Every row comes from one small tree of marks. The marks that hang from a mark follow it in brackets, in alphabetical order. Every link used is in the known rows. Which tree was each row made from?
Known rows:
mepe{daneno gobupuf{lilab{sidu}}}: -44.3  28.0  20.8  22.4  14.3   0.0  25.3   9.4   0.9  -4.0   5.6 -36.3  21.0  48.1 -28.8  -6.0 -30.8  21.4   6.3   1.9  -9.8
gobupuf{lilab{daneno sidu{tubo}} mepe}:   9.6   5.3   4.9  -7.0 -32.7 -21.7  10.0 -10.5   0.3  21.1  -4.8 -19.9  14.3   5.5   4.0  37.5 -11.9  21.0 -25.8   0.4 -28.3
daneno{lilab{gobupuf sidu} mepe}:  27.7  13.5 -13.1  -5.2 -10.0  13.2  -3.3  45.2 -42.6 -40.4  22.7 -39.1 -20.1  -1.4  17.2  25.6  -3.4  -9.1  23.7  16.2   1.8
mepe{gobupuf{lilab}}: -39.7  15.9  20.1   6.4  10.8  10.5   9.7  23.6   7.1  -4.1  -0.5  -6.0  -7.9  19.9 -30.0 -29.6  -9.2   7.5   5.0  -1.4  14.4
lilab{daneno{mepe}}:   9.1  -7.2 -11.0  -7.5   2.3   3.2 -10.6  16.4 -12.6   1.8  -5.8 -33.5  -7.5 -14.3   2.0  25.9   5.6  -3.1   4.5  23.5  13.3
mepe{daneno{lilab{sidu}} gobupuf}: -40.1  26.9   6.1  29.5  22.3  -5.9  14.3  28.9  -7.0  -5.0  16.7 -38.7  16.8  42.8 -11.9   7.5 -13.3  23.4  14.5  12.3 -16.0
lilab{gobupuf{mepe} sidu{tubo}}:  28.1 -14.1  14.9 -12.8 -27.5  11.9  22.2 -14.5  -1.1 -24.9  -3.9   4.7  13.6 -25.1  24.8   9.2   0.3  -9.2 -17.6  -7.5  -3.8
tubo{sidu}:  19.7  -5.3  11.2  13.9   3.9 -17.6   2.5   2.0  -6.8  11.2 -24.5  25.5 -13.3 -28.3  15.1 -30.6  -6.3 -16.6 -25.5  -9.0  -7.7
lilab{gobupuf sidu{mepe}}:  25.9  15.9  -4.8  -9.5 -27.8  -4.2   5.4  -2.0 -15.2 -26.9   8.6  -7.2  -6.9 -10.4  20.3   1.8  -2.1 -11.2  -1.8   3.2   0.9
tubo{sidu{mepe{daneno gobupuf{lilab}}}}: -15.8   7.8   5.7  11.9   5.4  -4.8  13.9  -4.2   1.6  25.7  -8.2  22.0 -14.1  -2.0 -13.9 -24.2  -7.3 -18.1  -3.7 -29.9   1.1
lilab{gobupuf{mepe{daneno}} sidu{tubo}}:  11.9 -10.5  15.9  -8.1 -18.3  12.0  26.0 -17.4  -0.3 -18.7  -1.3 -17.1  23.7  -9.6  18.0  16.1  -8.5  -2.9 -10.9  -7.6  -9.6
mepe{gobupuf}: -25.5   1.4  22.7  10.7  18.5  17.6  14.4  19.3   9.7 -11.8  -6.9   6.5  -3.5   1.2 -11.3 -25.2   1.7  -0.2   2.1   2.3  25.2
gobupuf{lilab{sidu{tubo}} mepe{daneno}}:   6.3   2.9  25.8  10.3 -17.1 -14.1  27.5 -20.7   3.5  14.3  -7.2 -28.0  23.3  22.6   4.4  30.9 -23.3  26.6 -18.7 -10.4 -23.7
sidu{lilab}:  -3.5  10.1  15.5   5.0  16.8   0.7  -4.4   8.7  -0.1  -7.3   4.5   4.6 -11.8  22.9 -12.7 -17.8  -8.6  24.3  16.5  30.2  10.1
tubo{sidu{mepe}}:  29.6  -5.8   1.0   5.9  -4.2 -17.5  -1.4  -9.9  -2.2  20.3 -20.1  40.1 -22.6 -34.1  18.5 -23.6   4.9 -24.2 -19.3 -21.6   1.7
lilab{gobupuf sidu}:  17.2  16.9   6.6  -5.4 -20.0  -3.4   9.8  11.8 -18.1 -34.7   5.4 -22.4   3.7  -4.0  13.9  -6.2 -12.6  -3.3  -8.2  17.1  -7.9
mepe{daneno}: -16.6  -1.2  14.5  19.1  16.9  -6.3  -0.8  -2.0   1.7   4.9 -11.8 -44.9  12.7  18.8  -2.4   1.5 -10.8  21.1  -1.9  13.2  -1.5
sidu{lilab mepe{gobupuf} tubo}:  -5.1 -20.7   1.3  -7.7  27.2  20.4 -10.7 -29.4  32.2   3.5   2.6  76.7  -1.3   0.6 -18.1 -28.1  17.1  -2.6  17.2 -14.6  30.4

Write each row's tree:
 -8.5 -18.7 -14.7  -9.1  21.2  -3.8 -27.4 -17.6  21.1  13.6  -3.6  29.3  14.6   6.7 -17.0 -11.8   5.1  18.4  -2.2  25.5  -6.5 -> sidu{lilab{daneno} tubo}
-33.5   8.6  -2.3  11.5  14.6   4.6  -5.0  12.1   5.1  12.2  11.6 -17.6  -8.1  22.5 -11.0   8.5  13.4   9.6  24.4  -6.4  13.8 -> sidu{mepe{daneno{lilab} gobupuf}}
-22.7   6.5   2.0  -9.0 -18.4  10.1  -4.6  46.8 -13.7  -7.7  14.2 -47.4 -29.0   3.5  -0.5  14.9  15.8  10.3  16.6  11.3   1.7 -> daneno{lilab{gobupuf{mepe}}}
 18.4  -4.5 -23.2  -2.9  -4.7 -20.5  -7.8 -27.4  13.6  11.5  -2.3  32.7  27.0 -14.3  11.7  15.1   9.8  -5.3 -22.5  -1.8 -16.3 -> lilab{daneno sidu{mepe{gobupuf} tubo}}
 -1.2   7.8  -3.8  -7.5  14.1  11.8  -7.3  19.2  -9.1  -3.7  12.2 -13.8 -13.1  15.1 -19.6  12.3  -5.5  13.9  30.0  38.7  15.9 -> sidu{lilab{daneno{mepe}}}
 10.0  -2.4   7.7   7.3   5.3  -0.9   9.6  -3.6   1.7  15.1 -15.2  50.6 -22.2 -30.1   5.2 -31.6   6.5 -31.7 -11.9 -28.8  14.5 -> tubo{sidu{mepe{gobupuf}}}
 -5.8   2.2 -12.1   3.6  -4.5  -9.6  -7.6   8.3 -11.4  18.7  -1.8   0.3 -21.8 -10.1   3.4 -12.7   3.8 -18.7   1.5 -17.3  -9.6 -> tubo{sidu{mepe{daneno{lilab{gobupuf}}}}}
 60.2 -13.5  -4.3   5.8  -6.2 -30.7 -10.2 -43.3   8.0  -2.5 -15.5  45.2  21.2 -23.3  39.7   1.4   1.3  -3.1 -31.3 -12.1 -13.4 -> lilab{sidu{mepe tubo}}
 29.7  -6.4 -20.2   2.4  -4.8 -38.5 -16.2 -23.4   5.6   7.4 -11.8   7.8  37.2 -11.6  21.9  16.1  -2.2   8.8 -38.0  17.1 -35.6 -> lilab{daneno sidu{tubo}}
-23.0 -26.3 -15.4   4.4  25.7   6.2 -19.5 -20.8  28.0  17.0  -2.7  25.2  12.3   4.8  -6.7  -1.8  22.3  -0.2   5.9 -25.5   8.0 -> sidu{mepe{daneno{lilab} gobupuf} tubo}
 -7.2  11.6 -17.3 -17.3  -9.8   3.0  -8.5   6.4  -6.9  17.6   8.5  27.2 -32.3 -11.2 -18.2 -20.2   3.6 -20.0  13.2   1.8   1.3 -> tubo{sidu{lilab{daneno gobupuf} mepe}}
 18.4  -7.9 -12.2  -9.6 -12.6  -2.9  -3.6 -30.9   2.8 -15.9   1.3   3.3  23.5  -8.6  16.0   0.4  -0.8 -10.9  -9.8 -12.9  -9.4 -> lilab{gobupuf sidu{mepe{daneno} tubo}}
-34.5  -0.1   1.0 -28.8 -29.6  22.5   5.5  28.8  -5.4   3.6   6.4 -58.3 -17.4 -10.1 -11.3  25.7  14.5  -1.0   9.7  19.4   9.4 -> lilab{daneno gobupuf{mepe}}
-24.5 -18.2   1.0  -0.9  34.9  23.9  -4.4 -34.7  34.6  11.1   5.7  49.3  11.8  21.3 -28.4 -17.8   6.6   6.8  25.4 -12.4  23.5 -> sidu{lilab mepe{daneno gobupuf} tubo}
 -4.7 -25.2  -3.4  -8.7  10.9   5.6 -17.0 -28.5  31.4  13.4 -12.4  52.9   3.9 -11.8 -12.6 -24.7  17.6 -12.0 -10.6 -34.0  19.8 -> sidu{mepe{gobupuf{lilab}} tubo}
  3.7  -6.3  18.3  15.4  -6.0  -8.6  17.7  -2.6  -0.7  10.8  -1.7 -32.3  12.5   9.4  19.3  42.1  -0.6  25.2  -6.6   0.8 -16.1 -> gobupuf{mepe{daneno{lilab{sidu{tubo}}}}}
 -4.4   1.0   0.6   6.8  19.5  27.0  -0.4  50.3 -21.0 -21.2  13.0 -16.2 -25.1   2.0  -3.5   9.8  10.3  -6.5  31.5   3.9  28.0 -> daneno{lilab mepe{gobupuf}}
 11.4  28.0   4.2  11.1 -14.1 -32.2  -0.8 -10.1  -8.5   7.0   2.1 -24.8   6.2  28.4   0.9   9.7 -25.4  21.9 -10.5   1.4 -21.1 -> gobupuf{lilab{sidu{mepe{daneno}}}}
-10.5 -23.6 -19.0 -33.4  14.0  35.0 -24.2  -0.1   7.6 -12.5   8.3  12.1  -1.2  -5.3 -26.7  -6.6   7.8  -8.0  24.2  18.6  17.4 -> sidu{lilab{daneno{mepe} gobupuf} tubo}
  9.4  24.0 -21.3  -2.7 -22.1 -17.1 -17.9  27.4 -24.1 -16.6  22.7 -25.6 -16.6   7.3  15.3  11.9   8.1   5.1   9.5  12.3 -17.1 -> daneno{lilab{gobupuf sidu{mepe}}}
 -7.0  -0.2   7.8  14.5  11.2  -0.5  13.2  -7.6   3.0  19.6 -11.9  29.6 -12.8 -14.0  -1.0 -23.9  -0.7 -22.9  -4.1 -29.4   8.1 -> tubo{sidu{mepe{daneno gobupuf}}}
 26.6 -12.1 -26.8 -27.2 -16.4  10.9  -7.4  -1.7 -15.1 -24.7   3.5 -12.8  18.0 -24.1   9.6  20.3  -0.5 -23.3  -6.7  10.9  -5.1 -> lilab{daneno{mepe} gobupuf sidu{tubo}}
